In the rows, zero is written as 128.
Known rows, with every step that occurs:
Q B H S: [126 151 165 125 136 102 135  85 162  75 145 123 126 109 126 124 148 126
 125 133 103 101 136 159 122 168 173 162  96 127 159 122 121 139  75 184
  99 173  66 122 122 109 117 135 122 168 126 152 131 141 127 129 200 150
 159 102 179]
A S: [113 147 154  98 110 101 123  81 141  67 127 115 123 138 128 109 164 133
 106 162 117 120 144 158 115 173 147 159 100 140 137  99 127 136  90 173
 123 173  81 137 113 128 141 140 120 139 138 129 129 161 134 151 143 148
 138 131 134]
A S E: [110 141 166  99 108 101 112  69 116  77 120 104 136 121 113 109 140 151
 127 185 110 123 118 168 113 168 138 167 114 139 147  94 118 141  69 171
 130 181  72 115  98 135 118 147 126 134 118 153 121 160 134 157 135 165
 132 142 117]
Y M: [124 116 123 108 114 121 119  91 109  99 136 114 118 130 139  98 154 145
 110 146 129 125 142 172 140 160 135 123 108 120 139 103 135 132  75 177
 118 164 104 140 120 119 114 140 114 153 117 160 121 149 131 149 130 172
 140 109 174]
M S A: [115 102 153 102 139 118 137  82 161  72 131 112 168 116 140 133 142 139
 123 159  92 140 135 150  96 153 133 161 108 120 134  88  91 158  91 141
 122 144  84 144  98 136 130 152 129 165 109 133 124 148 128 148 134 146
 122  98 149]
B H S A: [122 136 139 110 131 119 134  98 140  73 136 117 133 115 121 142 137 149
 125 189  75 121 137 162 115 164 147 185 101 128 143  96 119 144  73 160
 100 163  58 140  87 125  99 145 116 159 133 138 116 136 129 155 149 141
 127  85 176]
H B Q: [125 125 136 117 118  84 133  72 112  81 139 140 136 104 124  87 128 128
 129 147 138 105 128 149 117 132 144 146 106 139 123 105 115 178  96 175
 105 178  83 139 125 116 132 161 120 146 124 181 130 178 129 150 153 133
 151 128 197]
Y M S A: [109 105 141 100 131 128 136  86 136  81 139 104 149 118 146 114 150 166
 119 152  92 135 143 160 110 154 135 150 106 112 139  79  99 145  77 152
 127 145  94 149  97 130 124 143 131 168 117 142 121 147 129 152 128 162
 130  91 162]
H B Q T J: [140 119 138 121 129  82 144  78 145  95 132 120 143 128 143 131 135 143
 154 129 135  87 133 132 117 114 151 147 122 135 130 105  94 167 114 164
  94 197  78 114 131 126  72 173 133 159  96 176 126 173 134 148 180 179
 164  89 213]
E S H B: [129 150 180 130 133  85 134  68 159  65 126 124 119 113 124 129 140 151
 124 192 134 107  99 131  96 165 147 140 130 134 126 113 110 158 111 159
 142 180  67 120 118 125 123 157 114 181 137 165 125 151 130 163 168 137
 160 100 200]
T J: [140 134 140 101 120 100 133  95 151 107 121 117 156 133 135 130 146 146
 152 158 128 104 136 138 120 143 135 144 121 130 129 107 105 153  97 162
 104 175  83 118 120 131  92 145 115 138  99 142 118 147 129 144 138 180
 128  97 164]
S M: [115 112 131 114 103 125 135  89 142  72 126 121 115 125 140 102 141 142
 117 159 129 137 135 156 137 154 151 131 123 112 151 123 125 143  75 166
 116 147  93 125 128 128  96 153 136 155  88 154 116 140 131 160 142 154
 135  99 147]
M S H B: [117 126 183 141 149  90 134  72 192  74 117 115 133 109 126 121 137 155
 105 153 137 113  98 131  85 148 144 149 127 132 138 100 109 175  97 157
 141 175  72 138 111 136 129 166 127 185 132 157 130 155 128 155 181 137
 147 102 172]
B H S E Q T: [128 104 156 130 121 110 133  78 115  88 122 104 127 103 126 151 158 129
 127 157 114 104 114 177 140 152 163 154 129 132 153 116 116 146  72 174
 105 200  60  95 130 120  36 180 125 164  72 171 127 157 131 137 183 163
 182  96 201]
A S H B: [116 149 171 136 129  80 128  80 165  60 121 119 112 125 120 108 137 152
  97 193 129 105 105 143  89 160 156 160 119 145 137  99 134 157  94 171
 136 190  64 138 108 139 149 155 132 162 149 149 122 153 131 166 169 138
 143 116 167]
Q B: [128 110 148 128 126 101 133  71 146  80 149 133 157 112 148 108 136 112
 136 136 121 123 130 157 121 149 169 128 101 135 145 127 113 138  97 168
 102 167  93 119 138 120 172 142 132 150  95 161 129 137 127 133 172 155
 144 128 169]
E S A: [128 132 150  93 119 112 136  76 128  64 142 123 149 117 138 141 147 150
 147 197  94 134 132 148 105 170 136 153 107 132 123 104  93 141 108 141
 121 148  78 123 102 122 128 146 110 158 116 141 120 142 131 158 118 141
 136  96 177]
H B Q T: [124  99 130 133 133  91 139  66 137  81 138 130 133 118 138 119 139 125
 124 125 136 110 126 150 122 127 157 141 113 142 131 112 112 168 108 162
 102 193  85 126 133 115 104 181 132 171  97 193 133 179 136 150 184 153
 167 108 214]
H S E Q T J: [150 128 158 114 122 101 146  83 133 101 110 106 144 115 127 153 153 142
 174 168 128  79 120 147 140 135 154 149 132 127 138  97  93 146  85 163
  93 193  64  84 127 127  24 163 132 152  58 170 123 156 129 136 164 194
 169  75 196]
H S: [134 157 143 108 133 113 131  86 163  86 123 123 121 116 114 127 154 125
 134 153 129 108 133 149 134 177 142 152  99 122 136 100 119 143  81 164
 105 159  78 129 112 109 104 131 104 165 118 161 131 151 129 145 152 155
 139  92 159]
B Q T: [121  86 124 115 127 109 134  77 121  92 140 120 142 126 147 131 146 124
 132 122 137 122 153 170 131 139 149 134 121 135 133 119 118 162 113 161
  95 176  95 120 143 113  99 177 121 170  94 174 130 167 136 150 167 149
 165 111 208]
Q E: [140 114 150 118 130  94 111  60 148  92 118 124 129 123 148 117 132 100
 123 135 104 138 143 172 130 146 127 125  88 132 117 125 129 157  89 157
 109 177  88 107 119 132 114 142 143 149 109 163 127 151 133 137 122 156
 121 149 163]
B H S M: [113 149 151 115 113 125 137  97 153  67 125 113  88 119 128 113 149 148
 118 150 112 114 141 157 139 163 161 159 117 106 165 119 128 141  57 183
 110 157  70 126 115 117  56 146 127 172 116 147 121 140 131 155 172 151
 148  72 156]
H B: [132 132 142 135 130  90 127  69 160  76 130 134 136 113 120 108 139 124
 110 151 134 114  99 135 112 143 147 142 106 141 133 105 120 161  93 165
 120 182  77 140 109 127 138 156 121 147 116 169 127 164 130 150 153 151
 133 119 168]

Rows:
[126 141 171 105 107 106 129  60 142  61 122 119  89 122 154 113 145 128
 138 147 113 138 147 154 137 160 138 118 101 106 131 134 102 141  89 161
 125 154  89  91 127 122  73 141 152 173  98 160 126 149 134 149 129 150
 143 106 162] | Q E S M
[138  99 151 133 108  92 142  73 110  77 148 137 157  98 151 101 150  98
 131 154 122 108 125 163 133 145 174 117 103 133 137 130 111 137  93 179
  93 173  90 111 154 118 168 146 138 132  74 152 131 140 121 117 164 143
 164 127 199] | E Q B
[123 120 179 123  94  89 134  62  91  67 139 122 148  95 137  93 140 118
 136 179 109 104 116 173 124 150 174 142 106 135 147 112 106 127  71 187
 108 185  75  96 133 128 151 148 154 123  84 156 129 149 124 124 157 149
 171 144 165] | A S E Q B
[110 132 166 112 118  98 123  90 144  71 118 106 121 137 129 118 145 155
 103 200 125 120 139 167 100 172 147 154 128 141 138 104 137 144  93 170
 130 178  77 129 120 137 136 149 118 162 146 126 121 135 133 163 154 132
 144 121 157] | A S H
[112 108 177 119 142 109 132  87 176  92 117 103 144 119 136 134 150 158
 114 152 137 128 132 151  94 164 135 141 137 120 138 109 110 172  98 154
 136 162  86 128 127 134 114 160 114 188 118 137 128 140 130 152 165 132
 144 102 164] | M S H
[106 110 168 114 136 118 129  89 149  94 122  94 123 125 142 117 153 175
 108 146 133 124 141 166 111 165 137 131 134 110 143 101 118 158  81 166
 142 158  95 136 128 130 104 153 118 192 128 141 126 138 130 154 159 152
 153  96 173] | Y M S H
[137 131 163 110 105 109 132  77  96  91 115 120 133  85 111 121 148 127
 150 190 129 101 112 168 144 163 143 146 119 125 135  97 110 150  61 174
 106 172  66 101 121 116  77 149 121 135  80 172 127 154 123 134 132 149
 161 109 174] | H S E Q
[123 131 152 122 134 107 141  89 151  65 149 123 147 109 133 132 129 138
 137 175  68 114 134 161 107 155 167 178  95 127 151 103 114 134  75 165
  93 167  61 130  99 123 135 138 135 162 124 144 119 127 126 143 168 142
 136  90 184] | Q B H S A
[114 144 165 129 115 113 144  92 162  60 136 121  96 110 138 105 140 139
 121 145 105 109 143 155 139 161 182 154 109 104 173 125 121 129  60 188
 103 162  73 119 128 115  87 139 143 175 102 154 124 131 128 143 198 151
 151  78 165] | Q B H S M
[105 117 168 104 127 122 118  70 122  98 123  94 141 107 127 103 143 169
 132 130 120 127 123 168 123 157 130 144 122 110 152  86  98 152  56 168
 139 162  93 121 102 127  82 155 126 165  99 167 126 162 130 146 145 183
 148 115 133] | Y M S E
[113 121 182 129  96  82 126  75  86  68 144 112 132  99 139 102 151 128
 113 169  92 102 122 184 112 148 179 162 110 142 160 126 115 133  65 201
 109 199  61 103 131 131 129 156 148 128 112 133 126 150 127 121 179 145
 175 143 175] | A S E Q B H
[132  99 149 113  98 105 125  73  75  97 120 121 152  92 124 112 143 126
 138 190 130 119 108 175 137 150 140 135 129 133 132 111 112 154  72 172
 112 177  78 102 129 126  95 165 123 124  71 164 120 155 125 135 122 147
 154 132 174] | S E Q
[129 135 162 114 107 106 129  86  91  93 121 113 126  88 109 120 151 133
 135 188 115  97 113 177 139 160 146 161 122 129 144 108 117 148  53 187
 109 186  57 102 115 120  53 159 118 140  95 162 124 153 124 132 151 144
 173 112 184] | B H S E Q
[129 125 158 126 119 104 148  91 119  65 148 127 142  94 137 125 140 125
 136 189  70 104 132 167 122 152 174 166  95 130 145 107 110 134  72 174
  90 168  58 123 114 121 125 142 138 147 105 141 122 130 121 129 165 137
 157  89 207] | E Q B H S A
[110 119 155 103 134 120 129  79 147  93 134 100 131 119 143 105 171 150
 108 101 126 123 147 155 125 162 136 130 109 107 143  91 103 150  76 170
 134 152 104 144 121 120 103 140 119 176 123 148 134 163 130 137 152 170
 148 100 156] | Y M S
[135 120 151 126 126  72 119  49 123  87 128 138 118 106 142  88 112 107
 132 129 109 115 140 165 123 127 130 133  83 136 108 119 122 183  93 170
 103 186  81 110 118 124 120 150 152 150 123 192 131 175 132 137 134 135
 138 154 205] | H B Q E
[128 124 159 145 137  90 127  78 163  80 121 127 129 116 122 117 127 145
 114 190 134 114  94 138 101 143 146 143 130 141 136 109 131 167  99 162
 128 187  72 134 115 134 131 165 123 167 123 165 119 146 129 164 168 138
 138 113 188] | S H B
[109 100 180 130 108 100 133  73  87  89 147 104 138  88 148  95 155 148
 113 129  92 102 126 183 122 141 171 141 116 118 163 120  96 137  53 199
 119 188  79 109 133 124 100 158 148 155 100 151 130 149 123 114 184 164
 186 122 192] | Y M S E Q B H
[121 150 147 108 111 126 141  94 160  67 121 122  98 116 125 108 146 138
 133 153 131 118 140 146 146 167 153 146 113 103 155 108 123 138  67 172
 107 145  81 124 119 115  76 138 130 172  96 164 123 140 130 159 154 156
 140  72 148] | H S M
[131 115 169 134 131  69 117  59 129  91 120 132 117 106 143  95 100 118
 129 151 115 117 138 169 111 127 130 132 102 135 111 120 127 188  97 169
 109 190  77 107 124 130 118 160 152 165 129 187 126 160 131 149 141 124
 140 150 217] | S H B Q E
[126 138 174 105 124 100 131  80 144  82 125 113 121 124 135 143 150 162
 133 198 137 125 131 150 102 179 140 131 138 132 125 124 112 152 115 153
 135 164  81 107 130 122 113 154 101 182 128 144 124 132 132 160 153 130
 159 103 193] | E S H
[129 132 185 101 127  80 123  63 115  88 125 117 109 117 149 129 124 146
 152 177 119 121 158 173 111 161 125 124 117 127 109 133 110 171 112 158
 125 172  82  87 138 120  94 151 127 185 134 163 128 142 133 149 135 114
 163 131 219] | B Q E S H
[117 144 159  98 100 116 141  80 137  57 130 119 101 121 142 114 160 147
 134 164 135 131 140 142 133 169 149 129 121 107 145 127 103 137  94 163
 127 142  90 111 130 116  80 146 125 172 100 150 124 146 133 156 141 151
 154  84 162] | E S M
[137  80 131 130 115 110 141  77 122  84 129 117 140 119 150 138 169 107
 118 145 132 120 125 168 142 146 163 120 124 135 134 120 122 144 106 163
 102 182  88 113 149 122 101 175 127 156  62 159 130 155 133 136 164 157
 174 100 208] | E Q T
[139 157 173 105 123  68 127  40 118  69 134 135 105 102 142 108 136 117
 150 133 115 112 142 150 118 146 129 129  81 130 101 120  97 172 111 167
 121 180  79  96 123 111 102 143 134 168 134 186 138 180 133 136 132 132
 165 141 215] | H B Q E S
[122 138 170  92 100  98 132  59 110  63 129 123  85 113 158  96 136 130
 148 140 115 127 166 162 141 154 137 120 100 105 124 132 100 154  94 168
 114 149  92  89 136 115  68 144 151 174 104 169 128 156 134 147 126 136
 158 117 188] | B Q E S M
[141 125 162 121 120  98 142  90 125 107 114  98 134 115 130 157 156 154
 160 164 110  80 120 154 135 132 156 163 137 127 146 109  97 146  75 175
  96 206  53  86 125 130   4 169 130 154  74 160 120 154 128 132 176 188
 174  75 201] | B H S E Q T J
[123 116 187 128 144  71 126  51 152  86 117 122 116 100 147 101 112 127
 129 124 116 115 139 164 103 128 128 137 100 126 113 114 108 196  98 164
 121 185  79 109 127 131 110 161 154 183 132 179 135 168 130 140 156 126
 148 140 205] | M S H B Q E
[121 150 166 110 129 111 113  81 136  92 120 108 122 101 103 131 133 153
 136 171 105 111 116 168 121 164 140 179 118 126 155 104 119 149  52 175
 115 182  58 109  95 120  56 156 113 158 119 166 120 151 130 149 164 157
 144 112 153] | B H S E
[113 100 190 134 114  92 135  67 112  86 142 109 152  84 144 114 149 132
 119 138 100 111 117 172 111 137 171 152 117 125 159 127  90 152  67 190
 116 186  69 102 134 128 110 163 146 149  93 144 133 150 123 111 190 146
 176 134 179] | M S E Q B H
